Known rows, with every step that occurs:
balog dasa paboz suke sekor kivo segud: [-27  27   5   8 -20  -7 -16 -20  -9  10  15   0  24   6  -3  13  20  -9
  17  12   2   4 -22 -18  17  -9  17   4  52  -1]
fizi balog dasa paboz suke sekor popu vela mukar: [  5  -4   0   4  -6  -5  -4 -10   0  -9  21  14  -1   8   7  26  18  -1
   8   5  -1  -5   8  -6   7 -47  19   3   1   6]
segud kivo sekor suke vela popu pevam kerane: [ -3   4 -34   2 -14  15 -12  -1  -6  10 -38   2  -9   0   4  14   8   0
   5  12  -9  14  -2 -38  23  13 -28 -16  17  10]
vela mukar: [ 10   7  31  10  -4 -10 -16  -8  -2 -11  10  14  -2  13 -15  20  13   1
   6  17  -1  -7 -14  -3   2 -74  17  -1 -12  22]
sekor suke vela mukar sobuvi: [ 19   0  18  20  -3 -17  -7  -1  -1 -26  12  28  -4   2  -7  32  19  12
   5   6  -3  -6  -9   4 -10 -40  25   2 -16  26]
kivo sekor suke vela popu: [ 14  -8 -28   0 -10   0 -11   3  -6  -1  -4  12   5  -3  29  24   3   7
   7   6 -10  -1  -2 -18   0  44  11   1  21   2]
paboz dasa: [ -5  12  38  14 -10 -10 -23 -10  -5   9   2  11   2  13 -23  24   4   2
  13  24   2   6 -13 -14  23 -74 -13  -3  -6  -7]
dasa paboz suke vela popu: [ -1   0 -22  -6  -4  10 -12   2  -9  13  -5  10   4   6  22  26   4  -1
   9  13  -8   2   1 -18   4  33  13  13   5  -7]
popu sekor: [  9  10   6   1  -6  -6 -10 -13  -1  12 -10   3  10   6  -1  19   6 -12
  15   9  -2  11  -8 -11  13   4  -3  -2  14   9]
sobuvi mukar vela suke sekor popu pevam: [ 10   2 -25  10  -8  16  -6  -6  -4   5  -6   5  -6   0  18  14  11   8
  10  -3  -7   9   4 -33  19  30 -15  -2  21  16]
mukar sobuvi: [  3  11  27  21  -4  -9 -12  -8  -2 -16   4  20   4   3 -23  28  11   6
   8  11  -1  10 -17 -14   3 -29  10  10 -11  20]
kerane pevam: [ -9   8   8  16 -13   6 -20 -11  -5   1 -20   8  -6   7 -25  14   2  -9
   8  12  -5  17 -10 -20  22 -26 -28  -5   0   8]
segud kivo sekor popu vela suke: [  6  -7 -16 -11  -8  -8  -8  -8   1   0  15   2   6  -7  31  13   9   3
   2  -1  -3  -5   7 -16  -6  26  24   8  37   5]
dasa paboz suke vela: [-17  -1   1  -2  -9  10  -8   1 -10   8 -18  15  -2   5   7  32   9 -10
   9  14  -7  -2  -2  -5   5 -31   4  16  -6 -11]
mukar vela suke paboz dasa: [ -2  14  33  12 -13  -5 -13  -4  -4  17  22  19  10   3   0  14   4   7
  10  17   1   4   2  -2  27 -65 -13   5  -1 -17]
vela popu: [  7   6  -4   3  -4   3 -18  -5  -5   6   1   6   8   8   5  17   1   3
   9  14  -5   9 -10 -27   9  27   6   6  10   6]
dasa paboz suke: [-29  19  23  -3  -5  16 -12 -11 -10  12 -23  11   3   8  -1  23   7 -14
   8  24  -2   7   1 -10  17 -59   8  21 -11 -11]
vela suke paboz dasa: [ -3  14  36  12 -14  -2 -15  -6  -4  14  18  18   7   5  -2  15   7   4
  11  17   2   4   0  -4  31 -64 -14   3  -3 -16]
suke sekor kivo: [-13  18 -14  -2 -19  -9  -9 -14  -5  -1   5   6  13   6   8  16   7  -8
  19   4  -1   4 -25 -14  13  30  -2  -5  31   8]
balog dasa: [-19  13  50  23 -15   3 -15 -12   1   0  13  15  11  15 -32  29   6  -9
  12  18  -2  19 -11 -17  29 -72  -7   5  -1   2]
sekor suke vela: [  3 -11  -1  11 -14   0  -6   4  -3 -11 -15  18  -4  -1  11  29   9   1
   6   5  -9  -4  -6   0   0 -11  -7  -1  13   2]
dasa paboz: [-22  19  27  20 -14   8  -9 -16  -7  14 -17  15   0   9 -17  22   7 -10
   9  18  -2   8 -10 -14  22 -71  -1  19   8  -5]
segud kivo sekor: [ -8   9   3  -9 -16 -15 -21 -15 -11  -5  -5   2  11  -2  -5  24   5  -4
   4   6  -2   0 -20 -25   2 -45  22   5  33   9]
popu sekor kivo: [ -5  14  -8  -2 -14 -16  -7 -16  -3  11   1  -2  13   1   7  10   7 -12
  19   9  -1  11 -24  -6  14  13  -2  -9  33  10]
suke sekor popu vela mukar sobuvi: [ 24   1  -2  12  -1 -16  -6  -7   2 -24  19  20   1   0  -1  28  20  11
   7   1   0  -3  -3  -8  -7 -14  26   4 -12  27]
pevam kerane: [-14  17  13  11 -11   9 -13  -4  -3   2 -31   8  -2   6 -27  13   4  -8
   9  22  -5  16 -13 -26  23 -32 -34  -4 -10   3]
sobuvi mukar vela suke: [  3   7  21  10  -4 -10  -3  -2   0   2  27  21   7   4  13  16  -3   7
   6   7  -6  -1   1  -3  -9   4  25  19   9   9]
balog dasa paboz suke sekor popu vela mukar: [  9  -1  -4   0  -4  -3  -6 -10   1  -6  15  12  -1   6  12  23  18  -1
   6   8  -1  -7  10  -5   6 -49  21   4  -4   9]
paboz suke sekor popu pevam: [  1   4 -25   1  -8  26 -12  -8  -6   6 -25  -2  -5   2  12  15  15   1
  10   4  -5  12   1 -39  29  17 -25  -7  14  11]
segud kivo sekor popu: [  1   5  -9  -8 -11  -6 -15 -12 -11 -10  -6  -4   6 -16   6  15  10   1
   2   4  -4   3 -10 -29  11 -22   2   4  36  -1]

Rows:
[ 18  -6 -14  -7  -1  -6  -9  -6   1 -13  10   7  -1   3  17  19  18   3
   5   7  -2 -11   6  -6  -3 -27  20   0  -5  15]  paboz suke sekor popu vela mukar
[  3   3 -13  -2  -7   1  -4  -7  -5  24   6   9  11   9  16  29   4 -12
  19   5  -6  13   4 -12  15  41   8   3  21  -8]  fizi balog dasa paboz suke vela popu sekor
[ -2   3 -27  11 -11  22 -10   2  -2  11 -40   5 -12   4  -1  12   8   1
   7  16  -9  17  -1 -35  27  15 -39 -16   2  10]  sekor suke vela popu pevam kerane
[ 23   7 -18   0   0 -11  -6  -7  -3  17   8   6  13   3  19  18  -2  -1
  14   5  -5  12   0 -13   3  50  13   5  16   9]  sobuvi mukar vela popu sekor
[-21   0   9   2 -11  12  -7   0  -8   9 -10  17   0   7   2  35   9 -12
   9  15  -7   2   0  -5  10 -43   3  16  -7 -13]  balog dasa paboz suke vela
[ 13  -5  15   7  -6 -11 -12   0  -3 -11  10  18  -6  11  -6  27  15   1
   6  11  -5 -13 -12   2  -6 -60  17  -2 -11  18]  suke vela mukar
[-18  23  -4  -8 -11  15  -9 -11 -10   6 -14  15   9  12  13  29   7 -14
  16   6  -2   1   2 -17  14  13   6  14   1  -9]  dasa paboz suke sekor
[  1  12 -22  -6 -11 -15  -8 -14  -3  16   7  -3  14   1  18   9   5  -8
  19   9  -2  11 -20 -11  13  45   5  -9  37   9]  vela popu sekor kivo
[ -9   9 -15   8 -12  29  -9 -12  -6  13 -21   3  -5   4   7  19  16  -3
  11   6  -5  16   5 -38  38  -6 -24  -2  15   4]  balog dasa paboz suke sekor popu pevam
[ 12 -11 -37  -3  -8   1  -6  -8   2  -7  -3   0   5  -6  20  19  11   2
   7  -2  -4   3   4 -23   6  29  -6   3  20   4]  suke sekor popu vela
[ 16  -7  13  10  -8 -11  -8   1  -2 -17   4  21  -8   6   5  26  16   5
   4  10  -6 -15  -5   8  -7 -55  16  -5  -5  18]  sekor suke vela mukar
[  9 -15 -34  -8  -9  -9 -11 -11  -1  -7  -3  -6   6 -13  17  17  11   3
   1   1  -3   2  -1 -24   2  -8   7   4  32   6]  segud kivo sekor popu vela
[-32  21  -2  -2 -21  -2  -4 -16  -8   5  13  12  14  10   6  23   8 -15
  22   6   0   9 -17 -11  22  10   2   1  29  -7]  fizi balog dasa paboz suke sekor kivo
[-10  14 -15   4 -18 -16 -16 -17  -3   5  22  -4  24   2  10   7  19  -2
  15   4   2  -3 -22 -19   2  33  22  -2  63  10]  popu vela suke sekor kivo segud
[ 11   4 -26 -10  -3   2  -6  -6  -5  25  -8   4   9   4  27  23   5 -11
  15   7  -6   7   5 -12   8  50  10   5  16  -3]  dasa paboz suke vela popu sekor
[-13  21  -3   6 -19 -14 -17 -17  -6   5  20  -2  24   3   4   7  18  -3
  16   7   2  -2 -26 -19   5  26  19  -2  61   8]  vela suke sekor kivo segud
[ 14  10  31  20  -1 -16 -12  -8  -1 -22  16  24  -1   7 -21  28  17   9
   6  11   0   0 -14  -5  -4 -54  26   5 -21  29]  vela mukar sobuvi
[ 15  -7   5   2 -10 -17 -10  -1  -5 -18   6  17  -6   4   9  28  17   4
   1   5  -5 -18  -7   5 -11 -57  27  -6   9  18]  segud kivo sekor suke vela mukar
[-16  17  12  13 -17 -16 -21 -17  -7   3  11  -6  20   2 -14   6  18  -2
  13  15   2   4 -34 -18   9 -21  12  -2  53  11]  sekor kivo segud
[21  4 -9 12 -5 -8 -1 -4  0 -3 -6 14  6 -5 31 18  2  6  7  4 -7  8  8  0
  3 32  7 -2 25  9]  sobuvi mukar vela popu sekor suke
[ 18   8 -15  -4  -3  -4 -11 -10  -2  19  -3   1  12   6  15  17   3  -7
  15   8  -4  12  -3 -18  11  50   5  -2  20   7]  vela popu sekor
[  4   4  11   5 -14  -5 -12  -7  -3  11  18  13   9  -6  14  13   8   7
   9  12   1   1   7  -9  28 -52  -9   2   7 -18]  kivo sekor popu vela suke paboz dasa
[ -1  16  -2  -4 -14   4  -8  -8  -3   0   9  17  11  12  19  23   5  -6
  16  -3  -3  -4  -2 -18   4  59   9   5  18   4]  vela suke sekor
[-11  17 -17  -7 -18 -12  -4 -12  -4   6  19  10  16   3  23  12   4  -4
  18   2  -3   0 -18  -9   4  51   8  -2  38   6]  mukar vela suke sekor kivo
[-12  18 -14  -6 -19  -9  -6 -13  -4   3  15   8  13   5  20  13   7  -7
  19   1  -2   0 -19 -11   8  51   7  -4  37   7]  vela suke sekor kivo
[ -2  11  17   7 -13   6  -1  -1  -3   8  20  21  16  -6  16   6   5   3
   4   7  -6   5   3   0  17 -24  -6  17   8  -6]  mukar vela suke paboz
[ -8  17 -16  -1 -16 -15  -2 -11  -4   0  25  13  13   4  23  14   3  -3
  18  -2  -3   0 -16  -6   1  51  14   2  33   9]  sobuvi mukar vela suke sekor kivo
[ -6  15 -14  -7  -7  16  -7  -9 -10  -2 -14   5   5  -6  19  18  12  -6
  10   4  -4   4   5 -23  19  21 -10  10  14 -13]  dasa paboz suke sekor popu
[ -9  20  -4  10 -16 -20 -13 -14  -7   2  30   3  24   2   7   8  14   2
  15   3   0  -2 -23 -14  -1  26  26   4  58  11]  sobuvi mukar vela suke sekor kivo segud
[ -2   8 -31 -14 -10 -11  -6 -10  -5  16   3  -2  13   0  27  12   6 -10
  19   9  -4   8 -15  -7   8  53   8  -7  32   4]  paboz suke vela popu sekor kivo
[ -1  12 -14 -10  -6  13  -9  -6  -9  -8 -10   3   6  -6  18  18  12  -4
  10   3  -5   3   3 -24  16  32 -12   5  12  -9]  paboz suke sekor popu
[  2  -7 -37  -7  -7   7  -4  -9   0   0  -9   1   4  -6  26  20  12  -3
   7   1  -3   2  11 -20   9  19  -1  10  16  -4]  dasa paboz suke sekor popu vela
[ 16  -8   6   6 -10 -13  -8   0  -3 -18   4  21  -6   2   9  26  15   4
   4   9  -6 -17  -6   6  -8 -58  22  -6  -1  18]  kivo sekor suke vela mukar
[ 17   1  20  18  -2 -17  -9  -2  -1 -22  16  26  -3   5 -15  33  18   9
   7   8  -2  -5 -13  -1 -10 -44  26   5 -21  27]  suke vela mukar sobuvi
[  2   6   9   1 -15  -9 -14  -8  -6  12  21   9   9  -5  13  14  10   7
   7   9   2   0   6  -9  25 -51  -5   2  18 -18]  segud kivo sekor popu vela suke paboz dasa
[  2   3  -7  -1 -11   0 -12 -11  -8 -10 -11   1   6 -18   7  13   8   1
   5   9  -5   5  -9 -28  16 -22  -5   4  22  -1]  kivo sekor popu
[ 11  -9 -30  10 -10  18 -13   0  -3  12 -20   5  -8   7  17  19  10   8
   8   7  -9  10  -2 -32  18  27 -14  -9  19  18]  sekor suke vela popu pevam
[  1  16 -10  10 -11 -24 -14 -15  -7  11  24  -5  25  -1   5   5  14   2
  15   8   0   6 -24 -14   2  23  25   1  58  12]  sobuvi mukar vela popu sekor kivo segud
[  2  13  34  18 -11  -8 -11  -3  -4  12  27  22   8   4   1  16   3   9
  10  14   1   4   3   1  24 -65  -7   9  -6 -14]  sobuvi mukar vela suke paboz dasa
[ 20   8 -20  -6  -2  -7  -8  -8  -3  23   3   3  16   3  19  16  -2  -2
  14   8  -6  12  -1 -15   6  49   7   2  21   6]  mukar vela popu sekor
[ -4  14  35  16 -14  -2 -18  -7  -6  11   9  15   7   6 -14  18   7   3
  11  20   2   8  -6  -7  35 -86 -24   1  -8 -16]  suke paboz dasa
